Known rows, with every way that one mark hangs from another:
q_575[q_211[q_722] q_653]: [-0.14 -0.20 -0.45  3.30  0.48  0.68 -1.91 -1.44 -3.64  1.86 -2.32  1.20
 -2.03  0.55  3.50 -0.32  0.43  1.56  1.96 -0.02]
q_722[q_5 q_981]: [ 1.76 -1.86  1.39  0.48 -1.42 -0.55 -0.93 -0.47 -1.93  0.39 -1.67 -2.39
  2.55 -1.15  1.72  1.60  0.17  0.62 -2.07 -0.89]
q_211[q_722[q_981]]: [ 1.46 -2.37  1.41  1.49 -0.28  0.25  0.82 -3.15 -1.56  2.84 -2.24 -3.09
  2.08  0.28 -0.82 -0.88  1.26 -0.93 -1.92  1.48]
q_656[q_523[q_575[q_211 q_653]]]: [-0.39  0.07  0.73 -0.74 -0.54 -0.12 -1.82  0.32 -3.16  1.23 -1.55  2.25
  0.12 -1.79  1.08  3.05 -1.62  2.29  1.46  0.89]
q_211[q_722[q_5]]: [ 2.13 -1.96 -0.58  0.01  0.01 -0.43 -0.88 -1.35 -4.55 -0.35 -1.90 -0.25
 -0.83  0.03 -0.80 -3.02  0.58  2.54 -0.07 -0.41]
q_653[q_575[q_211[q_722[q_5]]]]: [ 1.00 -1.04 -1.51  2.74  0.19  0.45 -2.87  0.31  0.36  0.24 -1.30  1.46
  1.66 -1.66  4.79 -1.27 -0.55  2.67  0.72 -1.51]
q_523[q_722[q_981]]: [ 0.02 -1.63  2.36  1.61 -2.25  0.34  0.85 -2.51  1.61  3.11 -4.02 -4.01
  1.25 -0.15  2.90 -0.12  1.31 -1.83 -0.77  1.53]
q_211[q_722]: [ 0.34 -2.14  0.10  0.90 -0.27 -0.01  0.76 -3.31 -3.83  2.32 -2.47 -0.71
 -0.27 -0.23 -2.31 -4.48  1.06  0.88 -0.39  1.07]
q_656[q_523[q_722]]: [ 0.82 -1.35  1.91 -1.23 -2.58 -0.09  1.54 -3.18  0.12  2.14 -4.28 -2.21
 -0.45 -0.40 -0.21 -2.30 -0.20  0.41 -0.27  4.92]
q_211[q_722[q_5 q_981]]: [ 3.02 -2.29  0.82  0.74  0.04 -0.17 -0.59 -0.99 -3.11  0.37 -1.59 -2.74
  1.54  0.88  0.82  0.17  0.75  0.61 -1.35  0.12]
q_656[q_523[q_575 q_722]]: [ 0.33 -1.58  1.31 -2.52 -1.79 -0.37  0.73 -1.74 -0.83  1.87 -3.25 -0.59
 -0.06 -1.13 -1.92 -1.52 -0.32  0.86  0.80  2.86]
q_722[q_5 q_211 q_981]: [ 1.73 -2.43  1.85 -0.39 -1.90  0.08  0.55 -0.75 -1.03 -0.35 -1.00 -3.20
  4.61  0.90  0.94  3.23 -0.87  0.01 -1.06 -2.31]
q_575[q_211[q_722[q_5 q_981]] q_653]: [ 2.60 -0.28  0.26  2.91  0.65  0.47 -3.36  0.93 -2.80 -0.01 -1.52 -0.70
 -0.22  1.88  6.76  4.25  0.19  1.61  0.98 -0.89]
q_656[q_523]: [ 0.67 -1.73  1.52 -1.77 -2.04 -0.58  1.29 -2.88 -2.36  2.08 -2.49 -1.38
  1.15 -2.05 -3.03 -2.06 -0.92  1.01 -1.94  3.70]
q_653[q_575[q_211]]: [-2.66 -0.95 -0.23  3.31 -1.40  0.55 -1.28 -1.39  2.08  2.92 -2.05  1.03
  3.43 -3.94  3.95 -1.87 -0.63  0.95 -0.21 -1.20]
q_5[q_722[q_211]]: [-0.62 -2.60  2.00 -1.11 -2.38  1.71  2.22 -2.20  1.84  0.45 -1.48 -2.41
  3.94  2.22 -3.80 -0.91 -0.75  0.03  0.02 -1.26]
q_523[q_575[q_211] q_722]: [-2.83 -0.55  0.40  1.38 -0.53  0.17  0.67 -0.31  0.24  2.23 -3.75  1.50
 -1.51 -1.04  2.32 -3.92  0.63  0.16  1.66 -1.19]
q_523[q_656 q_722[q_5]]: [ 0.65 -0.56  0.36  0.77 -1.03 -0.26 -0.56 -1.25 -2.80 -2.75 -3.79 -1.34
  0.97  1.41  4.46 -0.87 -0.73  1.52  0.66 -0.80]
q_5[q_722]: [-0.60 -2.06  1.81 -0.26 -1.78  0.98  0.72 -2.07  1.19  1.37 -2.00 -1.74
  1.92  0.47 -2.99 -3.07  0.29  0.59 -0.97  0.17]
q_575[q_211]: [-2.35 -0.77  0.53  2.37 -0.76  0.06  1.01 -1.80 -1.56  2.53 -2.98  0.54
 -0.21 -2.06  0.98 -4.77  0.22  0.59 -0.83 -0.50]
q_653[q_575[q_211[q_722[q_5 q_981]]]]: [ 1.76 -1.38 -0.16  3.27  0.15  0.68 -2.78  0.66  2.17  0.82 -1.11 -0.86
  4.14 -0.73  5.99  2.48 -0.23  0.97 -0.79 -1.07]
q_575[q_211[q_722[q_981]] q_653]: [ 0.80 -0.42  1.16  3.85  0.44  0.94 -1.55 -1.08 -1.91  2.51 -1.96 -0.99
  0.28  1.32  5.17  3.33  0.83 -0.17  0.42  0.53]
q_653[q_575[q_211[q_722[q_981]]]]: [ 0.00 -1.55  0.55  4.15 -0.07  1.21 -1.07 -1.40  3.59  3.39 -1.68 -1.07
  4.40 -1.50  4.34  0.68  0.27 -0.66 -1.05  0.45]

Rows:
[ 1.61 -0.72  1.78  1.27 -1.03  0.04 -0.54 -0.89 -0.75 -2.02 -3.72 -3.61
  3.33  2.04  5.83  2.50 -0.42  0.09 -0.82 -0.28]
q_523[q_656 q_722[q_5 q_981]]
[-1.51 -2.16  0.92 -0.99 -1.93  0.47  1.40 -1.74 -0.44  1.36 -2.84 -0.49
  1.63  0.55 -0.99 -1.11 -0.14 -0.18  2.59 -1.94]
q_523[q_575 q_722[q_211]]
[-1.58 -0.87  0.60  0.25 -0.48 -0.16  0.25 -2.02 -2.74 -0.47 -3.52  0.04
  2.14  0.44  1.27 -0.97 -0.28  0.64  1.15 -1.32]
q_523[q_575 q_656 q_722]
[ 0.05 -2.05  1.80 -3.35 -2.27  0.36  2.06 -1.73  0.11  0.83 -2.73 -1.19
  2.09  0.49 -1.95  0.86 -1.53  0.17  1.67  1.57]
q_656[q_523[q_575 q_722[q_211]]]
[ 0.24 -0.72 -0.06 -0.63 -0.18 -0.62 -1.08  0.08 -3.53 -3.17 -3.03  0.47
  1.56  1.01  2.66  0.53 -0.79  2.29  1.64 -2.46]
q_523[q_575 q_656 q_722[q_5]]
[-0.04 -1.26  0.31 -1.39 -0.74  0.13  0.27 -0.15 -2.74 -3.98 -2.32 -0.36
  3.63  2.95  2.35  1.93 -1.93  1.66  2.55 -4.09]
q_523[q_575 q_656 q_722[q_5 q_211]]
[ 3.11 -1.62  1.94 -2.93 -1.54 -0.54 -0.60  0.65  0.39 -0.10 -2.39 -2.59
  1.96 -0.09  1.69  3.92 -0.57  0.51 -0.41  1.92]
q_656[q_523[q_575 q_722[q_5 q_981]]]
[ 0.20 -1.46  2.14  0.31 -2.09  1.09 -1.28 -0.68  0.12  1.71 -1.84 -2.38
  2.92  2.55  3.97  7.71 -0.10 -0.91  3.21 -2.06]
q_523[q_575[q_653] q_722[q_211 q_981]]
[-0.78 -1.32 -0.83  3.46 -0.06  0.93 -1.21 -1.85  1.30  2.73 -1.92  1.10
  2.49 -2.01  3.30 -2.42  0.01  1.11  0.35 -0.17]
q_653[q_575[q_211[q_722]]]
[-1.23 -1.28  1.44  0.70 -1.77  0.92  2.35 -3.30 -1.28 -1.14 -3.85 -2.35
  3.80  2.77  2.09 -0.34 -1.32 -0.29  1.10 -0.70]
q_523[q_656 q_722[q_211]]
[-0.83 -1.15  2.00  0.85 -0.48  0.11  0.68 -1.53 -0.58  0.15 -3.32 -2.31
  4.16  1.36  2.61  2.14 -0.03 -1.16 -0.12 -0.80]
q_523[q_575 q_656 q_722[q_981]]
[-0.84  0.35 -0.79  2.36  2.18  0.47 -1.93 -0.30 -6.21 -1.19 -1.47  2.88
  1.00  2.08  3.64  1.99 -0.98  2.36  2.59 -2.52]
q_523[q_575[q_211[q_722] q_653] q_656]
[ 1.59 -1.25  0.61  2.46  0.79  0.30 -0.06  0.35 -1.21  0.38 -2.01 -1.23
  0.57  0.77  3.44 -0.25  0.53  0.48 -1.21 -0.50]
q_575[q_211[q_722[q_5 q_981]]]
[-0.80 -0.54  0.76  0.14 -1.13  0.79 -1.26 -1.36 -3.24 -1.95 -2.29  0.06
  3.28  3.23  3.92  4.92 -1.67  1.05  4.36 -2.85]
q_523[q_575[q_653] q_656 q_722[q_211]]
[-1.70 -0.61 -0.42  1.78  2.25  0.27  0.88 -1.03 -4.61 -0.70 -2.11  2.26
  1.75  0.98 -0.19 -2.81 -0.50  1.29  0.40 -2.02]
q_523[q_575[q_211[q_722]] q_656]
[ 3.48 -2.07  3.11 -2.39 -2.82  0.48  1.27 -0.98  2.10 -0.50 -2.65 -4.81
  3.52  2.11  2.51  4.84 -1.70 -0.50 -0.25  2.61]
q_656[q_523[q_722[q_5 q_211 q_981]]]
[ 1.10 -0.93  1.17 -0.03 -0.24 -0.40 -1.01  0.39 -2.01 -2.45 -2.61 -1.80
  3.94  1.78  4.27  3.42 -0.59  0.34  0.17 -2.13]
q_523[q_575 q_656 q_722[q_5 q_981]]
[ 0.21 -0.58  0.53  2.56  1.24  0.67 -2.04  0.39 -2.63  2.13 -1.19  0.78
  0.96  0.94  3.51  4.11  0.74  0.35  1.54 -1.39]
q_523[q_575[q_211[q_722[q_981]] q_653]]
[-0.29 -1.56  2.88  1.24 -1.85  1.14  2.51 -2.82  1.28 -0.44 -3.46 -4.60
  5.80  3.27  3.68  2.67 -0.88 -2.15 -0.20 -0.20]
q_523[q_656 q_722[q_211 q_981]]
[ 1.65  0.01 -0.92  2.38  0.79  0.18 -3.54  0.66 -4.61 -0.61 -1.65  1.72
 -2.70  0.96  5.33  1.11 -0.17  3.17  2.30 -1.30]
q_575[q_211[q_722[q_5]] q_653]
[ 1.07 -2.38  3.16 -2.76 -2.33  0.61  2.53 -1.30  2.19  1.61 -2.51 -3.66
  4.38  1.36 -0.80  4.14 -1.16 -1.53  0.23  2.14]
q_656[q_523[q_575 q_722[q_211 q_981]]]
[-0.11 -0.75  2.39 -0.48 -1.02  0.30  1.66  0.08  2.91  2.58 -3.47 -1.60
  1.28 -0.52  2.37  1.48 -0.24 -1.27 -0.52  2.90]
q_656[q_523[q_575[q_211] q_722[q_981]]]
[-1.51 -1.32 -0.44  1.24  1.36  0.05  0.85 -0.57 -2.98  1.98 -1.81  2.41
 -0.87 -0.76 -1.38 -4.12  0.76  1.20  0.77 -1.32]
q_523[q_575[q_211[q_722]]]
[-1.48 -0.86  0.77 -1.32 -0.46 -0.50  1.31 -0.32 -1.41  1.70 -2.06  1.76
  0.71 -2.55 -2.34 -1.85 -1.25  1.20 -0.64  1.52]
q_656[q_523[q_575[q_211]]]
[-0.21 -1.33  1.35  3.29  0.54  0.69  1.28 -1.65 -0.33  3.01 -2.54 -1.41
  1.16  0.43  1.64 -1.50  1.10 -1.06 -1.63  1.13]
q_575[q_211[q_722[q_981]]]
[ 2.57 -1.77  1.56 -3.07 -2.80  0.15  1.16 -1.11  0.29 -1.37 -2.90 -2.69
  1.27  1.41  0.99  1.19 -1.87  1.39  1.32  2.13]
q_656[q_523[q_722[q_5 q_211]]]
